Known rows, with every step that occurs
t > w > m > k > d > r > q: [ 0.18 -0.23  0.08  0.05  0.01 -0.14 -0.29 -0.11 -0.44  0.42 -0.22 -0.12
  0.24  0.21 -0.08 -0.03 -0.21  0.66  0.52 -0.43]
r > q > t > w > m > k > d: [-0.46 -0.04 -0.01 -0.12  0.30 -0.38 -0.35 -0.09 -0.48  0.35 -0.20  0.25
  0.25  0.20  0.02  0.42 -0.08  0.68  0.54 -0.45]
r > q > w > t: [ 0.07  0.16  0.18 -0.11  0.62 -0.15  0.28  0.29  0.08  0.08 -0.41  0.37
  0.28 -0.24 -0.15  0.49 -0.06  0.43  0.17 -0.08]
w > q > r > d: [ 0.17 -0.26  0.07 -0.19  0.10 -0.02  0.21  0.00 -0.31 -0.18 -0.38  0.06
 -0.16 -0.04  0.15  0.20 -0.17  0.37 -0.04  0.00]
d > r > q > t: [ 0.00 -0.31  0.26  0.21  0.14  0.16 -0.07  0.39 -0.35 -0.22 -0.28  0.24
 -0.06 -0.21 -0.17 -0.26 -0.22 -0.28  0.27 -0.05]
n > d > r > q > t > w > m > k: [ 0.00 -0.09  0.32  0.06 -0.09 -0.22 -0.21 -0.03 -0.56  0.29 -0.18  0.30
  0.06  0.22  0.08  0.11 -0.16  0.43  0.90 -0.55]
n > d > r: [ 0.47 -0.11  0.21  0.04 -0.27  0.20  0.12  0.28 -0.28 -0.05 -0.22  0.20
  0.26 -0.15 -0.08 -0.16 -0.04  0.10  0.02  0.10]
m > k: [ 0.01 -0.15 -0.15 -0.07  0.01  0.15 -0.06  0.05 -0.18 -0.53 -0.51  0.06
  0.41 -0.01 -0.02 -0.01 -0.36  0.18 -0.03  0.46]
m > w: [ 0.20  0.02 -0.10 -0.29  0.03 -0.08  0.02  0.29  0.04 -0.43 -0.18  0.13
  0.56  0.05 -0.06  0.17 -0.08  0.10 -0.16  0.34]
r > q > w > m > k > d: [ 0.09 -0.38  0.02 -0.28  0.39 -0.34 -0.14 -0.02 -0.31  0.26 -0.50  0.18
  0.49  0.06 -0.03  0.62 -0.31  0.75  0.18 -0.44]
w > q > r > d > n: [ 0.01 -0.22  0.16  0.14 -0.01 -0.35  0.21 -0.12 -0.25 -0.44 -0.36  0.07
 -0.19  0.10  0.16  0.30 -0.34  0.30 -0.01 -0.12]
d > n: [ 0.06 -0.02  0.09  0.28  0.05 -0.21  0.03  0.20  0.00 -0.59 -0.33  0.15
  0.31  0.01 -0.07  0.06 -0.17  0.00 -0.12  0.40]
r > d: [ 0.28 -0.12 -0.11 -0.08  0.15  0.13  0.33  0.10 -0.16 -0.10 -0.23 -0.12
  0.40 -0.17 -0.12  0.30  0.00  0.30 -0.21  0.42]
q > w: [ 0.02 -0.22  0.14 -0.11  0.20 -0.04  0.22  0.30  0.01 -0.19 -0.44  0.36
  0.38 -0.06  0.08  0.33  0.04  0.08 -0.24  0.26]
k > d: [ 0.01 -0.11 -0.07 -0.26  0.16 -0.02 -0.02  0.24 -0.23 -0.01 -0.23  0.17
  0.44 -0.14 -0.18  0.18  0.04  0.35 -0.31  0.18]
d > r > q: [ 0.47 -0.26  0.18  0.21  0.12  0.22  0.02  0.32 -0.26 -0.11 -0.25 -0.07
  0.18 -0.23 -0.34 -0.37 -0.24 -0.08  0.14  0.20]
k > d > r > q > t > w: [-0.44 -0.11  0.21  0.03  0.14 -0.04  0.00  0.24 -0.49  0.31  0.07  0.26
  0.00 -0.04 -0.12 -0.09  0.09  0.17  0.32 -0.45]
t > w > q > r: [-0.15  0.03  0.27 -0.13  0.11 -0.13 -0.02  0.15 -0.21 -0.19 -0.35  0.34
 -0.23  0.15  0.22 -0.04  0.05  0.27  0.19  0.07]
r > q > t: [-0.21 -0.02  0.09  0.02  0.42  0.03 -0.05  0.36 -0.31 -0.16 -0.31  0.27
  0.13 -0.22 -0.24  0.06 -0.16 -0.05  0.19  0.15]
n > d > r > q > w > m > k: [ 0.53 -0.41  0.29 -0.02 -0.01 -0.20  0.00 -0.02 -0.38  0.27 -0.45  0.19
  0.31  0.06  0.05  0.35 -0.39  0.51  0.48 -0.52]
n > d > r > q: [ 0.53 -0.08  0.24  0.07 -0.02  0.22  0.12  0.32 -0.37  0.18 -0.11 -0.01
  0.27 -0.29 -0.36 -0.23 -0.15  0.14  0.25 -0.06]
t > w > q: [-0.15  0.29  0.18 -0.08  0.22 -0.28 -0.09  0.11 -0.19  0.10 -0.15  0.18
  0.07  0.08 -0.02  0.21  0.04  0.39  0.10  0.29]

Rows
[-0.22  0.02  0.22  0.16 -0.01 -0.47  0.35 -0.20 -0.24 -0.24 -0.15  0.05
 -0.19  0.26  0.25  0.29 -0.07  0.42  0.15 -0.14] : t > w > q > r > d > n
[ 0.48 -0.60  0.29  0.13  0.11 -0.16 -0.16  0.02 -0.24 -0.01 -0.63  0.10
  0.22  0.11  0.06  0.14 -0.46  0.22  0.40 -0.28] : d > r > q > w > m > k
[-0.21  0.12  0.34  0.11  0.00 -0.02  0.18  0.27 -0.49  0.31  0.10  0.31
  0.03 -0.07 -0.12 -0.11  0.09  0.13  0.56 -0.31] : n > d > r > q > t > w
[ 0.20 -0.37  0.09 -0.07 -0.14  0.13  0.00  0.26 -0.26 -0.06 -0.23  0.14
  0.29 -0.12 -0.08 -0.16 -0.06  0.15 -0.22  0.00] : k > d > r
[ 0.17  0.32 -0.09 -0.33  0.14 -0.18  0.03  0.24  0.24 -0.40 -0.27  0.33
  0.46 -0.02  0.03  0.40 -0.02  0.39  0.00  0.17] : m > w > t
[ 0.16 -0.10  0.11 -0.42 -0.02 -0.21 -0.11  0.19 -0.08 -0.56 -0.35  0.38
  0.00  0.16  0.17  0.13 -0.27  0.22  0.00 -0.08] : m > w > q > r
[-0.11 -0.19  0.29  0.09  0.19 -0.29 -0.31  0.24 -0.44  0.52 -0.09  0.29
 -0.04  0.07 -0.02  0.17  0.16  0.38  0.49 -0.58] : k > d > r > q > t > w > m
[-0.35 -0.04  0.23 -0.11  0.23 -0.25 -0.29  0.29 -0.33 -0.27 -0.39  0.58
 -0.13 -0.05  0.05  0.25 -0.20  0.08  0.07  0.04] : w > q > t
[ 0.33 -0.20  0.35 -0.05  0.06  0.00  0.37  0.35 -0.27  0.30 -0.15  0.20
  0.27 -0.15 -0.19  0.09 -0.10  0.20  0.22 -0.30] : n > d > r > q > w
[-0.04 -0.52  0.10 -0.15  0.03  0.04  0.19  0.01 -0.40  0.06 -0.34  0.08
  0.37 -0.01 -0.10  0.06 -0.48  0.32  0.08 -0.45] : m > k > d > r > q > w
[-0.35 -0.35  0.12 -0.03 -0.23 -0.23 -0.40 -0.08 -0.42  0.09 -0.36  0.39
  0.12  0.32  0.39  0.18 -0.06  0.38  0.40 -0.49] : q > t > w > m > k > d > r
[-0.26 -0.04  0.29  0.21  0.14  0.03  0.02  0.30 -0.33  0.02 -0.11  0.22
 -0.08 -0.02 -0.06 -0.28  0.03 -0.12  0.44 -0.08] : d > r > q > t > w
[ 0.06 -0.17  0.05 -0.15 -0.12 -0.53  0.31 -0.14 -0.12 -0.62 -0.14  0.07
  0.02  0.25  0.22  0.48 -0.39  0.35  0.00 -0.32] : m > w > q > r > d > n
[ 0.22 -0.27 -0.17 -0.23  0.07 -0.20 -0.42 -0.04 -0.33 -0.06 -0.53  0.10
  0.46  0.08  0.04  0.36 -0.25  0.68  0.00 -0.04] : w > m > k > d
[-0.34  0.08  0.11 -0.40  0.13 -0.41 -0.19  0.26 -0.16 -0.36 -0.18  0.56
  0.09  0.11  0.07  0.48 -0.26  0.17  0.05 -0.09] : m > w > q > t
[ 0.23 -0.13  0.34  0.05  0.33 -0.08  0.25  0.29  0.04  0.02 -0.42  0.32
  0.06 -0.23 -0.06  0.15 -0.13  0.22  0.26 -0.25] : d > r > q > w > t
[ 0.08 -0.16  0.15 -0.09  0.47 -0.05  0.25  0.32 -0.11  0.03 -0.34  0.16
  0.37 -0.17 -0.20  0.26 -0.08  0.16  0.00  0.17] : r > q > w
[-0.44  0.16  0.10  0.03  0.44 -0.04  0.03  0.29 -0.29  0.09 -0.08  0.29
  0.09 -0.07 -0.11  0.08  0.12  0.09  0.40  0.12] : r > q > t > w
[-0.64 -0.24  0.05 -0.02 -0.06 -0.01 -0.03 -0.03 -0.56  0.11 -0.07  0.17
  0.14  0.08 -0.01 -0.17 -0.29  0.26  0.43 -0.48] : m > k > d > r > q > t > w
[ 0.19 -0.20 -0.04 -0.46 -0.06 -0.16  0.22 -0.04 -0.18 -0.37 -0.19  0.05
  0.01  0.11  0.18  0.38 -0.24  0.45 -0.03 -0.17] : m > w > q > r > d
[ 0.37 -0.34  0.26 -0.04  0.27 -0.31 -0.13  0.29  0.05  0.03 -0.61  0.41
  0.33  0.06  0.18  0.60  0.11  0.33 -0.04  0.13] : q > w > m
[-0.02  0.11  0.15 -0.15  0.35 -0.18  0.25  0.29  0.22 -0.17 -0.54  0.52
  0.30 -0.12  0.14  0.55  0.05  0.35 -0.05  0.07] : q > w > t
[-0.07 -0.29  0.24  0.21  0.07 -0.17 -0.38  0.00 -0.37  0.04 -0.38  0.20
 -0.05  0.23  0.13 -0.09 -0.24  0.19  0.78 -0.34] : d > r > q > t > w > m > k
